Known rows, with every way that one mark hangs from another
pega{nured{merupal{gibono} pesas}}: [-33  25  25 -29 -99 -20 -13  -4 -12 -25  -7 -14 -14 -20 -23 -42  49  -9
  51  28   0 -20  19   1 -13  13 -11  33 -17  20 -34  57  22   6 -20 -49
   8  43  12   0  44  -3  25   1   9  25 -32  31   3 -10  -2  13  22  12
 -28  18 -40   0 -13  42   2  34  15  27  31 -21   4  -5  -1  20  10  -4
  35  -1  23 -43]
bige{gibono{luze merupal{nured}}}: [-11 -15  -7  -3  27  37 -23 -26  -3 -24 -19 -15 -15  28  -3 -31 -10  -8
   0 -28  27 -12 -12   2  21  14 -17  15  14  -7  43 -55  26 -12  28   5
  -5 -10  26  46  -7  -8  32  -6   0  13  44 -29   3 -38 -31  44 -15  26
 -52  18  -4  -7  -8  -3  -1  17   6   8  -5 -15   2  -5 -51  -3  13 -41
 -19 -13  10 -33]
merupal{gibono{luze} nured{pega pesas}}: [-56  24  12 -16 -48   5  -4 -15  11 -22   8   4 -34   4  -4 -32  33  -8
  26  18  13 -28  14  -6  -3  33   3  30 -14  -2   1  20  21  -5 -16 -51
  -2  23  23  25  -2   4  33 -14   7   7  -8  -6   0 -22 -16  37   7  10
 -48  23 -37  -5 -31  40   1  43   5  19  20 -23   9 -11 -30  11   8  -7
  45  -3  31 -37]
gibono{bige merupal{nured}}: [-18   3  -6 -10   3  34 -14 -24  -7  -7 -27 -11 -15  14  14 -57 -10 -23
  12 -11   7  -3   6  13  12  27 -14   9  11  -5  25 -18  30 -19  10   6
   2 -51  22  22  -6   3  22  -3   8  16  27 -13   7 -29  -4  26 -23  -5
 -53  17 -13  -5  -4  -4  -9  22  12  18  -5 -14   4  -8 -31  26  16 -28
 -12 -12   6 -30]
pesas{gibono}: [ 12  -5  -2 -32 -79  17 -20   4 -13 -12  -8 -29  -5   4   7 -16  15 -21
  12 -21  12  -6   7   9   4  18 -12   6 -11   4   8   5  20   0   4 -20
  -5  19  17   1  17  23  11   4  17  11   5   0  17 -19  -2   3  -6   2
 -34  15 -39  -1  -8  25  22  15  10  24  22 -52  -3  13 -28  23  13 -15
   4 -14  16 -32]
luze{gibono{bige merupal{nured{pega pesas}}}}: [-47  41  12  -5  26   9  -5 -19   1  -5 -22  13 -27  12  10 -53  16  -2
  19  26  14   4   7  -4   7  25 -21  27  15   7  30   9  26  -7  -9   4
  11 -20  22  30   8  -2  20   6  10  15  15 -10   3 -32   7  37 -25  -5
 -34  15 -15  -2  -5  -4  -1  43  10  19  16  18   9 -10 -23   6  12 -12
  28 -11  11 -36]
nured{pesas{gibono}}: [-14  13   8 -30 -83   5 -15   2  -6 -13  -3 -15 -13  -4   0 -19  21  -5
  23   1  -3 -14  10  -4  -3  16 -12  19  -7   8 -15  17  12   4   1 -20
   2  36  16   1  27  16  24  -3  23  16  -6   7  14 -17   2  -1  -2   1
 -26  15 -39  -2 -11  23  16  21   5  29  32 -48   1   9 -17  15  14 -21
  32 -12  21 -40]
gibono{merupal}: [  8  -1   0 -12 -41  27 -22 -12 -20  -9 -16 -23  -6  -1   3 -36  -2  -4
  15 -34  16   6  13  13   6  13 -27  10   1   4   8 -27  17  -5  11  -5
   1  -6  19  12  18   2  -1  11   5  17  27   2   7 -25 -17  25 -35 -12
 -41  14 -32  -3   0  12  15   1  12  19   4 -18   0   0 -28  26  14 -22
 -21 -13   8 -31]
pega{nured}: [ 14  17   8 -20 -60  15 -33  -7 -27 -14  -5 -50  -1  -4 -16 -36  40 -22
  20  -1  36  12  13  14   9  10  -9  20 -14   0 -12   6  13   8  -3 -36
   1  23  15  -8  31  15 -19  12  -7  30  -7  22  22 -15 -16  15  -7 -25
 -42  17 -54  -1 -19  22  28   0  15  26  16 -32   8  -4 -14  36   4  12
 -20  -3  23 -30]
merupal{gibono{bige luze} nured{pega pesas}}: [-49  15   4 -15 -26  -2  -7 -18  12 -18 -10   9 -22  18   5 -40  23 -21
  15  21   4 -22   7  -7   6  39   0  19  -6   2  12  32  30  -9  -7 -46
  -2  20  24  42 -13   3  39 -19  15   5   6 -11   9 -27   1  30  15   1
 -50  21 -14  -6 -16  33  -7  49   0  18  19 -23   8 -11 -36   2   7 -11
  44  -4  22 -38]
merupal{gibono{bige luze} nured{pesas}}: [-35  -1   1 -15 -26  13 -12 -18  10 -18 -14  -1 -14  25   1 -35  -5 -31
  10   6   0 -30  -6  -1   5  31  -1  12   0   0  24  24  33 -16   2 -28
   0   5  28  33 -15   4  54 -20  29   9   1 -19  11 -25   7  31  21  21
 -50  16  -8  -7  -8  22 -11  41  -1  21  12 -34   0 -10 -41  -5   7 -30
  32  -9  13 -37]
pesas{gibono{bige luze merupal{nured{pega}}}}: [-33  -1  -1  -6  -2   7  -5 -18  16 -13 -26  -1 -21  19  31 -40  12  -6
  11   1  -5 -11   2   5  11  34 -14  12   6   2  51   0  29 -14  21  -3
  -1  -4  25  35 -20   5  35 -16  16   1  35 -31   2 -38 -13  34 -11  -1
 -42  18 -10  -5 -13   4  -8  43  -2   9  10 -18  -5   3 -55   8  10 -35
   6  -5  13 -38]
merupal{nured}: [-20  23   0 -21 -44  39 -18 -20 -15 -13  -2 -30 -15   8  -8 -44  16 -29
  21 -10  23  -4  15   7   7  25  -3  21   1 -12   5  -3  21  -1  -9 -29
  -3 -17  17   0  16  16   8   5  -3  21   3   0  12 -18 -10  13  -9  -2
 -50  20 -49  -3 -27  19  10  18  19  25   6 -36  11  -2 -17  37  16  -8
   2  -7  19 -30]
nured{pega pesas}: [-23  45  12 -25 -66   1 -22  -4 -16 -11   2 -16 -16 -15  -2 -33  50 -10
  28  12  21   5  30  -5  -1  18 -20  31  -7  15 -20  16  10   9 -17 -47
   3  35  13   9  40  11 -11   6  -4  16  -9  18  16 -24 -12   1 -21 -20
 -39  20 -55   0 -26  34  22  12  18  27  30 -18  12  -2 -12  28  10  14
  32  -5  34 -41]
nured{pesas}: [-11  26   6 -26 -63  14 -27  -6 -18 -10  -3 -21  -7 -11  -7 -33  25 -10
  19   1  19  -7  25   2   3  12 -18  20   0   8 -22   7   9   1  -8 -34
   1  23  15   6  36   7  -2   5  11  23  -4  15  16 -18 -11   6  -9  -5
 -35  17 -45  -1 -16  27  21   6  12  29  22 -34   9  -4 -12  24  16  -9
  24  -9  19 -37]
nured{merupal pesas}: [-23  34  16 -28 -77   2 -16  -6 -16 -15   0  -8 -11 -23 -10 -40  33  -4
  30  10  11 -16  22  -3  -4   7 -23  28  -3  23 -37  18  12   1 -10 -34
   8  22   9   2  55   0   5   1  13  21  -6  24   8 -22  -3  -1   2  -1
 -32  15 -45   0 -11  30  11  22  20  26  27 -15   3  -3  -2  21  10 -17
  42  -8  21 -43]
gibono{merupal{nured}}: [-29  12   1 -10 -30  37 -11 -26 -12 -13 -12 -15 -24   2   1 -45   5 -12
  20 -22  13  -6  19  15   3  20 -11  20  12  -9  10 -32  23 -11   2  -3
   0 -41  20  15   5  -4  19   2   1  12  15  -8   1 -22 -18  26 -27   2
 -51  19 -34  -5 -20   4   1  20  15  18  -4 -17   7  -6 -24  32  12 -23
 -11  -6  15 -31]

Rows
[-19  12  -3  -2   4  37 -17 -16 -11 -11 -13 -15 -30  17  -2 -44 -10  -9
  11 -18  23   0  -2  10   8  15 -15  16  16 -11  35 -15  20 -14  -3  19
   3 -37  22  10  12  -1  16  17   8  19  14 -15  -3 -30   0  46 -23   3
 -43  14 -31  -3  -3  -5   7  18  12  16  -4   7   3  -8 -25  13  17 -28
 -14 -13   6 -28] -> luze{gibono{merupal{nured}}}
[-14  -2  -6 -21   1  35 -16 -27 -11 -20 -22 -19 -13  17  -4 -30  -4  -9
  20 -18  20  -6  -4   4  14  15 -11  15  11  -8  24 -40  30  -3  18   4
  -6 -22  23  29  -4  -7  19   0  -1  15  31 -16   2 -29 -22  20 -20  23
 -52  22 -11  -5  -7  -2   7  27  15  18  -2 -23   9  -3 -31  16  18 -31
 -19 -14  12 -33] -> bige{gibono{merupal{nured}}}
[-15   5  18 -16 -45 -36 -17  -4   1 -19 -21 -11   0  -3  -1 -35  40 -11
  23  29  -5 -21  12  -4   4  14 -15  25  -6  28  -5  44  29  -2  10 -24
   6  52  13  14  32   5  35 -13  27  20   0  13  20 -27   2  10  32   2
 -23  11 -18  -1   1  16  -8  30  -1  22  38 -29  -5   2 -25  -4  10 -20
  36  -7  15 -45] -> pega{nured{merupal pesas{gibono{bige luze}}}}
[-20  12   9 -36 -65 -11  -9   5  -1 -10 -24   4  -6  -8   8 -32  19 -12
  27  20 -26 -16   9  -4   1  17 -22  17  -2  28 -11  37  24  -3   4 -19
   7  26  12  12  37   8  31 -11  33  13  -5   9  13 -21  15 -14  19   7
 -24  13 -15  -1   7  18 -10  41   9  23  35 -40  -7  12 -14   2  14 -31
  43 -12  13 -48] -> nured{merupal pesas{gibono{bige}}}
[-56  54  13 -26 -53  12  -8 -19  -8 -13   4  -9 -32  -3  -7 -34  58 -11
  37  24  28  -5  33  -8  -2  29  -7  36  -6   3 -27  13  17   5 -14 -46
   1   5  16  11  24   8  -3  -2  -6  16 -22  16   7 -20 -14  11 -16 -14
 -45  25 -58  -1 -38  22   9  34  20  23  28 -17  23  -3  -9  37  10   6
  46  -7  34 -39] -> merupal{nured{pega pesas}}
[-41   2   2 -15 -46  13 -10 -16   7 -22   6 -14 -27  10  -2 -31  22 -12
  18   2  17 -14   4   4   1  35   2  18 -15  -8  26  13  24  -3 -10 -50
  -6  19  25  19  -8   8  33  -8   4   3   9 -18   2 -24 -14  36   7   6
 -56  23 -37  -6 -33  35  10  34   8  13  16 -22   6  -8 -42  20   7 -11
  14  -4  29 -34] -> merupal{gibono{luze} nured{pega}}
[ 23 -22  -9  -2  10  20 -31 -16  -9  -8 -26 -22   9  19  21 -48 -24 -16
 -14 -39  18   3  -7  16  22  18 -23  -7  13   3  46 -30  25 -18  26   3
  -1  -7  24  35   7   3  14  -3  16  11  53 -23  16 -38 -12  31 -19  -7
 -47   9  -6  -6   9   1   6   5  -4  13  -7 -22 -10  -6 -51   1   9 -36
 -20 -13   0 -30] -> gibono{bige luze merupal}
[-45  26   9  -3  14   5  -7 -30   9 -10 -18   6 -29  11  16 -52  23  -2
  16  11  18 -12  19  -2  10  32 -17  23  14   9  23  -7  29 -17   7 -11
   3  -7  24  38  -5  -7  22 -14   6  11  26 -13   3 -38 -18  34 -23  -2
 -47  17 -11  -6 -17   4  -8  33   2  16  10  10  10 -12 -38   7  11 -18
  28  -7  18 -39] -> gibono{bige luze merupal{nured{pega pesas}}}
[ -4   4  -2   2  37  35 -18 -16 -10  -3 -27  -9 -12  26  14 -54 -26 -15
   0 -13   9   1 -11  11  19  22 -15   3  22  -9  54  -9  25 -20   5  23
   5 -45  25  23  -2   3  31  12  14  18  38 -23   5 -30   9  37 -21   1
 -41  12  -8  -5  13 -16  -3  26   5  13  -2  10   0 -10 -33   7  17 -28
 -14 -15  -4 -28] -> luze{gibono{bige merupal{nured}}}
[  2  21  12 -29 -61 -16 -19   1  -5  -8 -20 -26   1   6  -1 -28  43 -21
  29  18  -5  -2   7   3   2  18 -12  13 -11  12   2  42  29   1   2 -25
   6  37  16   7  16  11  18  -4  22  22 -10  15  27 -18  11   5   8 -14
 -23  12 -26   0   1  11   6  27   6  30  36 -46   2   5 -16  15  11  -9
  30  -8  16 -39] -> pega{nured{pesas{gibono{bige}}}}
[ 10 -32 -12 -13 -30  13 -30  -3  -6 -14 -19 -24  12  26  18 -39 -17 -30
 -12 -25   5  -8 -17  13  16  27  -9 -16  -8  -3  46  12  31 -13  10 -24
  -6  16  29  32  -9   9  40 -10  27   6  30 -24  19 -27   7  22  16  13
 -49  12  -4  -8  10  31  12  19  -4  16   3 -45 -10  -5 -56  -3   4 -28
  -4 -12   8 -28] -> merupal{gibono{bige luze}}
[ 20 -29  -8 -18 -29  10 -30   2  -1 -12 -22 -26   6  24  25 -23  -9 -32
 -13 -20   5  -6 -17  14  20  23 -12  -8  -2   6  47   1  25 -11  20 -10
  -6  21  24  23   6  22  32  -9  27   5  35 -20  23 -31   3  13  10   3
 -36   8 -11  -3  10  14  12  16  -6  20  18 -46 -13   8 -52  -4   9 -31
  -2 -12   7 -33] -> pesas{gibono{bige luze}}
[-40  11   5 -17 -52   8  -8 -13   9 -18  -6 -11 -22  14  -4 -20  18 -17
  17   5  -3 -39   6  -6   0  26  -1  23   2   2   3  -1  23  -9   4 -20
  -1  19  22   7  12  10  39 -18  20  11  -2 -16   6 -25  -9  26  10  12
 -36  16 -34  -3 -19  13  -5  36   3  19  26 -26   3   4 -31  12  11 -39
  34  -8  20 -39] -> merupal{nured{pesas{gibono{luze}}}}
[-18  10  14 -27 -96  -9 -18  -2 -15 -22  -7 -33  -3 -12 -17 -43  39 -12
  44   7   4 -11  11   9  -5   9  -7  26 -22  13 -15  40  24   4 -12 -48
   2  30  13   6  35   5  19   3   6  19 -22  19   9  -8  -3   6  21  -2
 -40  18 -42  -2 -17  42   9  24  15  21  22 -33   2  -3  -6  26   9  -2
   5   0  21 -36] -> pega{nured{merupal{gibono}}}
[ -7  -5  -6   2  20  31 -22 -27  -2 -12 -25 -20 -10  23  13 -47 -17 -20
  -4 -22  10  -7   2  10  19  28 -14   4  19  -3  43 -36  31 -22  21   3
  -2 -29  25  34 -13   0  31  -8  10  13  47 -28   6 -36 -13  41 -17   4
 -54  13  -8  -6  -2  -5  -7  17   1  10  -8 -10  -3 -12 -48   7  11 -36
 -17 -14   4 -31] -> gibono{bige luze merupal{nured}}
[-17  -8  -6 -22 -37  30 -11 -11  -4 -13 -18 -10 -11  20   8 -42 -10 -39
  20  -6  -1  -9  -2  10  10  35   5   2  -5 -14  27  17  30  -5  -8 -26
  -3 -31  25  25 -19  16  43  -9  21  10   1 -16  12 -19   8  17  12  14
 -58  19 -16  -6  -9  25   1  39  10  21   3 -41   5  -6 -33  14   9 -21
  -4  -8  15 -29] -> merupal{gibono{bige} nured}
[-54  20   4 -19 -26  -4  -7 -13  15 -10 -11   1 -24  18  14 -21  34 -14
  17  27  -1 -23   9 -11   5  38  -4  20  -2   7  22  21  29  -4   4 -26
   1  16  23  26   0  13  36 -21  19   5   2 -13  15 -30  -2  15   7   3
 -38  19 -19  -4 -15  17  -6  43  -2  18  35 -27   7   4 -39   8  10 -19
  49  -6  21 -41] -> merupal{nured{pega pesas{gibono{bige luze}}}}
[-23   6   5 -13 -20 -14 -13  -7  13 -11 -22   3 -17   8  29 -28  17   3
   6   3  -1  -9   0  -1   4  22 -25  13   2  21  29  -1  29 -11  22  -4
   5  30  22  43   2  -1  24 -16  22   3  29 -14   7 -41  -8  27 -15  -4
 -27  14  -2  -2   2   6   1  32  -8  14  24 -15  -7   3 -48  -5   8 -28
  31 -11  12 -42] -> nured{pega pesas{gibono{bige luze merupal}}}
[-41   6   3 -10 -38  10  -4 -19  15 -18 -12  -2 -33   9  18 -27  21   6
  18  -7  13 -16   8   2   1  32 -12  25   2   1  29 -21  28 -18  14 -11
  -5  -1  22  26  -7  -2  23 -13   5   0  25 -24  -4 -35 -21  39 -21   3
 -45  20 -31  -3 -24   7   3  37   2   7  16 -15  -3   3 -48  18  13 -25
   8  -4  19 -37] -> pesas{gibono{luze merupal{nured{pega}}}}
[-35  33   2  -5  -2  25  -8 -17 -11 -11  -5  -6 -36   3  10 -45  13  -5
  21   2  34   9   3   9   9  19 -17  26   6  -3  32  -6  20  -3 -14   6
   5 -26  20  13  15   1   5  14  -3  11  13 -13   0 -28  -8  42 -31 -14
 -43  18 -38  -2 -18   0   9  25  17  13   8  16   6  -8 -28  22  13  -7
   0  -7  16 -32] -> luze{gibono{merupal{nured{pega}}}}
[-26   5  -2  -7  20  20 -15 -32   3 -22 -16  -6 -19  11 -12 -33   1   3
  15 -11  14 -22  -3  -9  13  13 -16  21  19   2  12 -44  28 -17  25  -3
  -3  10  25  42  -2 -24  32 -14   6  17  34 -19  -1 -36 -30  39  -8  35
 -48  17  -5  -6  -9  -4  -5  25   5  17   4  -7   6 -11 -39  -5  16 -44
  17 -17  12 -37] -> bige{gibono{luze merupal{nured{pesas}}}}
[-39  13  15 -14 -52 -22 -16   0   8 -20 -13  11 -11   0  13 -36  24  -5
  18  24  -5 -23  11  -9   0  25 -14  18 -10  25   0  50  30   2  -5 -49
   3  47  15  40  25  -8  34 -18  23   4  13   2   9 -28   4  13  28   2
 -37  16  -8  -4   0  44  -2  47   0  19  30 -11  -3  -7 -35  -7   7 -11
  51  -5  21 -44] -> nured{merupal{gibono{bige luze}} pega pesas}
[-40  48  24 -29 -80  -8 -12  -6 -14 -17   1   0 -23 -29  -7 -39  58   5
  41  28  17  -9  31  -9  -5  13 -26  39 -11  28 -36  28  13  13 -17 -45
   8  37   5   5  59  -6  -9   1   1  16 -15  32   7 -21 -10  -3  -1 -16
 -34  20 -50   1 -28  39  12  25  21  24  36  -7  10   2   0  26  11  12
  53  -3  33 -44] -> nured{merupal pega pesas}
[-36   3  -4 -17 -47  24  -5 -18   1 -15 -18 -15 -27   6  10 -28   4  -8
  28 -18 -14 -17  10  11   1  24  -8  18   3  -2  15 -18  25 -10  10  13
   0 -14  21  13  -8   3  32  -2  15  10  11 -16  -6 -23 -10  27 -17  16
 -41  18 -29  -2 -18   1   2  38   9  13  12 -34   0   7 -24  23  18 -40
  -6  -8  11 -34] -> pesas{gibono{merupal{nured}}}
[-47  13  19 -21 -75 -18 -10  -1   4 -25   3   7 -19 -13  -5 -29  44   0
  28  21   5 -28  15  -9  -8  20 -18  28 -18  26 -17  40  24   3 -10 -57
   0  62  15  24  31  -9  30 -16  12   6  -6   8  -3 -25  -7  19  20   6
 -37  18 -32  -3 -12  52   6  43   4  17  33 -11  -3  -1 -26   1   7  -6
  54  -2  27 -46] -> nured{merupal{gibono{luze}} pega pesas}
[-20   4  -3  -4  23  25 -16 -26   0 -21 -12 -13 -22  13   7 -37  18   1
   9 -11  30  -3   4  -1  19  20 -19  20   2  -3  37 -54  26  -8  20 -12
  -7   5  23  42  -6 -11  14  -9 -10   8  49 -23   3 -39 -32  34 -19   9
 -60  23 -13  -6 -20   6   7  29   9  10   2  -5   6  -6 -52  11  12 -21
  -6  -7  23 -33] -> bige{gibono{luze merupal{nured{pega}}}}
[-12  -6   9 -21 -53 -17 -15   0   6 -15 -17  -2  -1  -3  14 -31  13  -6
  13  10 -13 -33  -1  -8   5  17 -22  13   0  25   0  30  28  -9  16 -13
   5  38  16  23  30  -2  47 -17  36   9  11  -5  15 -29   8   9  30   3
 -22   9  -8  -2  10  20 -10  36  -5  19  32 -31 -12   7 -32 -11  15 -41
  40 -15  12 -47] -> nured{merupal pesas{gibono{bige luze}}}
[-27  25   7 -23 -48 -11 -11  -5   5  -7 -28   6 -14  -1  25 -37  24   6
  25  10  -7   1  15   0   0  22 -26  18   0  16  14   6  25  -4   9   0
   8  21  17  28   6   5  17  -8  23   4  11   4   5 -35   2   7 -27 -13
 -27  16  -8  -3  -4  10  -1  36   3  18  28 -14   0   6 -30   6  10 -16
  31 -10  16 -42] -> nured{pega pesas{gibono{bige merupal}}}
[-55  36  23 -37 -98 -19  -5   4  -1 -17  -3   3 -26 -27   2 -25  62   7
  43  34   1 -15  28 -10  -8  19 -19  34 -14  30 -30  43  16  12 -10 -37
   8  47   7   5  47   7   8  -6  12   5 -25  23   2 -21   2 -13   2   0
 -21  20 -47   2 -22  37   7  46  12  22  45 -26   3  14  -8  18  12  -4
  58  -2  31 -45] -> nured{merupal pega pesas{gibono}}
[-11 -22   3 -14 -67   7 -20   1  -9 -24  -4 -15  -2   1  -2 -29   2 -11
   7 -14   7 -24  -5   5   4  19 -16   8 -17  12   7  22  24 -10  -2 -33
  -4  38  19  20  25  -2  36  -7  19   9  17  -7   2 -20  -6  16  29  20
 -42  15 -25  -3  -5  44   9  20   4  15  13 -33 -11  -2 -43   0  10 -29
   6  -3  14 -36] -> nured{merupal{gibono{luze}}}
